What can hang from each mark
laboro: veza
molug: dutis ropu vozuz
veza: falav laboro
falav: tolapi
sutot: laboro zadop
zadop: dutis sutot vozuz
vupo: falav
dutis: zadop
vozuz: labi molug zadop

Each row was made from one small tree. The marks that hang from a mark follow it in brackets, in alphabetical order. Every link used is in the known rows. Write each row's tree.
Known rows
veza[falav laboro]: [ 6  0  2  5 -2 -1  1 -5 -2 -1  0  5 -9 -3  2  6  3  1  0  4  2 -1  2  1
  0  1 -2 -8]
molug[dutis vozuz]: [  0  -1   2   8  -1   3   6   2   4   0  -5   1  11   0 -10  -2   6   4
  -3   1  -1   3   2   0  -1   0   1 -14]
vupo[falav]: [-4 -2  1  3  3  3 -3 -1  1  6  3  1 -3 -2 -7  1  0  1  2 -2  0 -1  1 -7
  1  2  0  3]
dutis[zadop]: [  3   1  -2   5   2   2  -4  -4   0   4  -2   5  -1   1 -10  -3   0  -2
  -2  -1   1   2   0  -1  -1   0   0 -10]
zadop[dutis sutot vozuz]: [ -6   0   2   5   5   4  -4 -10   2  -8   1  -7  -1   2   2   7   2  -5
  -5   9  -3   0   1  -2  -1  -5  -1 -24]
sutot[laboro[veza[falav[tolapi]]]]: [ -2   0   6   3  -3  -1   2  -8   2 -17  -1   6 -11  -4   3   7   1   0
   4   7   5  -2   0   1   1  -1  -1 -20]
sutot[laboro zadop]: [  1   3   2  -3  -6  -1  -7  -5   1   2   9  -7   7   3   2   3  -1   0
  -1   3   1  -4   4  -6   0   0  -1 -12]
zadop[dutis sutot]: [ -3   0  -1   3   2   3  -7  -6   1  -5   1   0   0   1   1   7   3  -2
  -3   8  -4  -2   1  -1  -1  -4  -1 -19]
dutis[zadop[sutot vozuz[labi]]]: [ -3   2   5  11   1   0  -1 -13   0  -8   0  -5  -1   2  -8  -4   5  -6
  -5   0   1   1   0  -8  -1  -3   0 -17]
veza[falav[tolapi] laboro]: [  0   1   3   9  -5  -2  -4  -6  -2  -7  -1   7 -16  -5   7   6   4   4
   4   5   5   1   2   0   0   0   0 -15]
vozuz[labi]: [ 0  0  4  1 -4 -6  4 -5  0 -4  0 -1 -3 -2  0 -1  6 -2  1 -1  0  0  2 -3
  1 -1 -1  8]
molug[dutis ropu vozuz[zadop[sutot]]]: [-10  -1   3   7  -3   6   3   2   2   7  -5   7  25  -5 -12  -6   8   3
  -6   4   0   1   1  -5   1  -3   2 -23]
laboro[veza[falav]]: [  3  -2   4   1   3   0   8  -5   2 -13  -3   6  -8  -5  -5   6  -1  -3
   0   2   2  -2  -2   6   1   1   0  -5]
laboro[veza]: [ 0 -2  1  1  3 -2  4 -5  3 -5 -1  3  0  0 -3  2 -2 -2  2 -5  2  0 -3  5
 -1  1  1  0]
vozuz[labi molug[dutis]]: [ 2 -3  8 -3 -6 -2  5  2  3  0 -5  1  1 -3  1 -4  8  1  3  5 -3  3  2 -7
  2 -2  1 -2]
sutot[laboro[veza]]: [ 2 -2  2 -2  0 -2  2 -8  2 -3  2  0  4  1  0  4 -1 -1  2 -1  3 -2 -1  1
  0 -1 -2 -9]
sutot[laboro zadop[dutis vozuz[molug[ropu]]]]: [ -3  -1  11 -10  -4   2  -1  -8   3   1   9 -11   9   1   7   7   4  -1
  -1  13  -1  -2   5  -7   2  -6  -2 -29]
molug[ropu vozuz[labi]]: [ -3   0   7   5  -6  -5  16  -2   0  -6   1   0  12  -4 -10  -5  11   3
  -2  -3   1   0   2  -1   2  -2   0   2]
vupo[falav[tolapi]]: [-10  -1   2   6  -1   1  -8  -1   1   0   2   3 -11  -3  -2   1   2   4
   6  -1   3   0   1  -8   0   0   2  -4]
vozuz[molug[ropu] zadop[dutis sutot]]: [ -9  -4   4  -6  -3   4  -6   0   0   6  -1   7  10  -7   6   3   5  -3
  -3  13  -4  -1   1  -9   3  -6   0 -22]
dutis[zadop[vozuz[labi molug[ropu]]]]: [ -1  -2  11   0  -3  -2  10  -6   0  -1   0  -1   2  -3  -6  -8   7  -2
  -1   2   2   3   0  -7   2  -5   0 -10]
sutot[laboro]: [ 2  0  1 -3 -2  0 -1 -2  0  2  3 -3  4  2  3  1  1  0  0  4  1 -2  2 -3
  1 -1 -3 -8]
dutis[zadop[vozuz]]: [  1   1   2   7   5   3  -1  -9   1   1  -2  -2  -3   3  -7  -3   0  -4
  -4   1   3   3  -1  -1  -1  -2   0 -15]
dutis[zadop[sutot vozuz[labi molug[ropu]]]]: [ -5  -2  10   4  -3   2   7  -6  -1  -5   2  -4   6  -2  -7  -8   6  -3
  -4   2   1   1  -1 -11   1  -6   0 -19]
zadop[vozuz[labi molug]]: [-2 -3 11 -1 -4 -4  6 -4  2 -6  1 -9 -4 -1  6 -2  5 -5 -1  3 -1  2  2 -9
  1 -3  1  1]
vozuz[labi zadop]: [-3  0  4  0 -6 -7 -2 -6  0  6 -3  4 -1 -4  4 -1  5 -6 -2  2 -1  1  3 -6
  2  0  0  7]
sutot[laboro[veza] zadop]: [  1   1   3  -3  -4  -3  -4 -10   3  -4   9  -4   7   3  -2   6  -3  -2
   2  -2   3  -5   2  -1   0   1  -1 -12]

Which tree is each row?
[ -3   1   5  13  -4   3   9  -6   2  -5  -4   6  18  -2 -25 -11  13   5
  -5  -1   1   2   0  -5   0  -4   0 -25]
molug[dutis[zadop[sutot]] ropu vozuz[labi]]
[ -4   0  12  -8  -6   4   3  -1   4   5   5 -10  18   1   1  -4   3   4
   1  10   1  -1   2  -8   1  -4   1 -28]
sutot[laboro zadop[vozuz[molug[dutis ropu]]]]
[ -2  -1   4   5  -1   3  13   4   3   1  -4   4  19  -2 -14  -6   8   8
  -1   1   1   2   0   3   0  -2   1 -13]
molug[dutis ropu vozuz]
[ -5  -4  10   1  -2   0  -1 -10   2 -11   2  -9  -4  -1   7   5   7  -7
  -4  11  -5   1   3 -11   1  -7  -1 -19]
zadop[dutis sutot vozuz[labi molug]]
[ -6   0   3   1  -4  -4  -9 -12   1   0  -2   4  -1  -4   4   6   8  -8
  -5   9  -5   0   4  -8   2  -4  -1 -10]
vozuz[labi zadop[dutis sutot]]
[ -1  -4   4  -6  -3   1  -9  -2   2  11  -4   6  -2  -5  10   7   3  -7
  -3  13  -5   2   4  -7   2  -3   0 -11]
vozuz[molug zadop[dutis]]
[ -7   1   6   5  -1  -1   2 -10   0 -12   3 -10   0   1   0  -2   4  -5
  -4   1   0  -1   0  -7  -1  -3   0  -6]
zadop[sutot vozuz[labi]]
[ -6  -3   6   3   2   8   2  -2   0  -1   2  -3   9   0  -7  -8   1  -1
  -4   4   2   1  -3  -8   0  -5   1 -28]
dutis[zadop[sutot vozuz[molug[ropu]]]]
[ -1   1   7  -2   1  -2  -4 -20   6  -7   7  -9   0   4   2  13   0  -6
  -1   7   1  -3   3   1  -1  -3  -2 -25]
sutot[laboro[veza] zadop[dutis vozuz]]
[ -4  -3  10  -5   1   4  10   4   4   4  -4  -3  11  -2  -1  -7   5   4
   2   8   0   3  -2  -2   1  -4   2 -16]
zadop[vozuz[molug[dutis ropu]]]
[ -2   0   8   5  -6  -3  17  -1   3  -3  -4   4  15  -4 -14  -8  14   6
   0   0   1   2   2   0   1  -3   0  -5]
molug[dutis ropu vozuz[labi]]
[ -2   2   6   9  -2   0  -3 -16   0  -5   4  -8   2   4  -6  -4   5  -6
  -5   4   2   0   2 -12   0  -5  -3 -24]
dutis[zadop[sutot[laboro] vozuz[labi]]]
[ -4   0   5   6   0  -1   3  -6   2 -19  -3   9 -16  -6   0   6   1   0
   4   3   4   0  -2   4   0   0   2 -12]
laboro[veza[falav[tolapi]]]
[  2  -2   9  -2  -5   0   8   0   2   4  -6   9   7  -4 -12 -11  11   4
   2   4   0   4  -1  -5   2  -4   1 -13]
vozuz[labi molug[dutis[zadop] ropu]]
[-3 -1  5  7 -8 -6  2 -6  1  2 -2  3  7 -5 -4 -1  8 -5 -6 -1 -1  2  6 -8
  2  0  0  4]
molug[vozuz[labi zadop]]
[ -6   0   4   7  -3   3  -3  -8   1 -21   2   4  -7  -4   2   6   1   0
   2   7   5  -4  -1  -3   0  -2  -1 -30]
zadop[sutot[laboro[veza[falav[tolapi]]]]]
[ -4   0   0   0  -2   3 -14 -10   1   7   1   2   6  -1   7   8   3  -6
  -5  14  -4  -2   4  -9   1  -5  -4 -28]
vozuz[zadop[dutis sutot[laboro]]]
[ -1   0   2  10  -2   9   4  -4   2   2  -1   4  24   1 -22  -9   9   7
  -5   4   2   0   2  -6   0  -5  -2 -42]
molug[dutis[zadop[sutot[laboro]]] ropu vozuz]
[ -3   3   8   1  -5  -6   0 -11   2  -7   7 -12  -1   2   1   1   3  -5
  -2  -1   1  -1   3  -5   0   0   1   0]
sutot[zadop[vozuz[labi]]]
[ -2  -4   8  -4  -9  -5  -3  -1   0   8  -2   3   0  -6   9  -1   5  -7
  -1   4  -3   2   4 -12   3  -1   1   5]
vozuz[labi molug zadop]
[ -6  -4   7  -2  -7  -2  -9  -7   1   3  -2   4   0  -6   9   6   7  -9
  -4  12  -6   0   5 -14   3  -5   0 -14]
vozuz[labi molug zadop[dutis sutot]]
[  2   2   7   8   1  -2   4 -12   4   0  -7   0  -2   2 -12  -7   8  -2
  -2   3   1   5   0  -2  -1  -3   0 -14]
molug[dutis[zadop[vozuz[labi]]]]
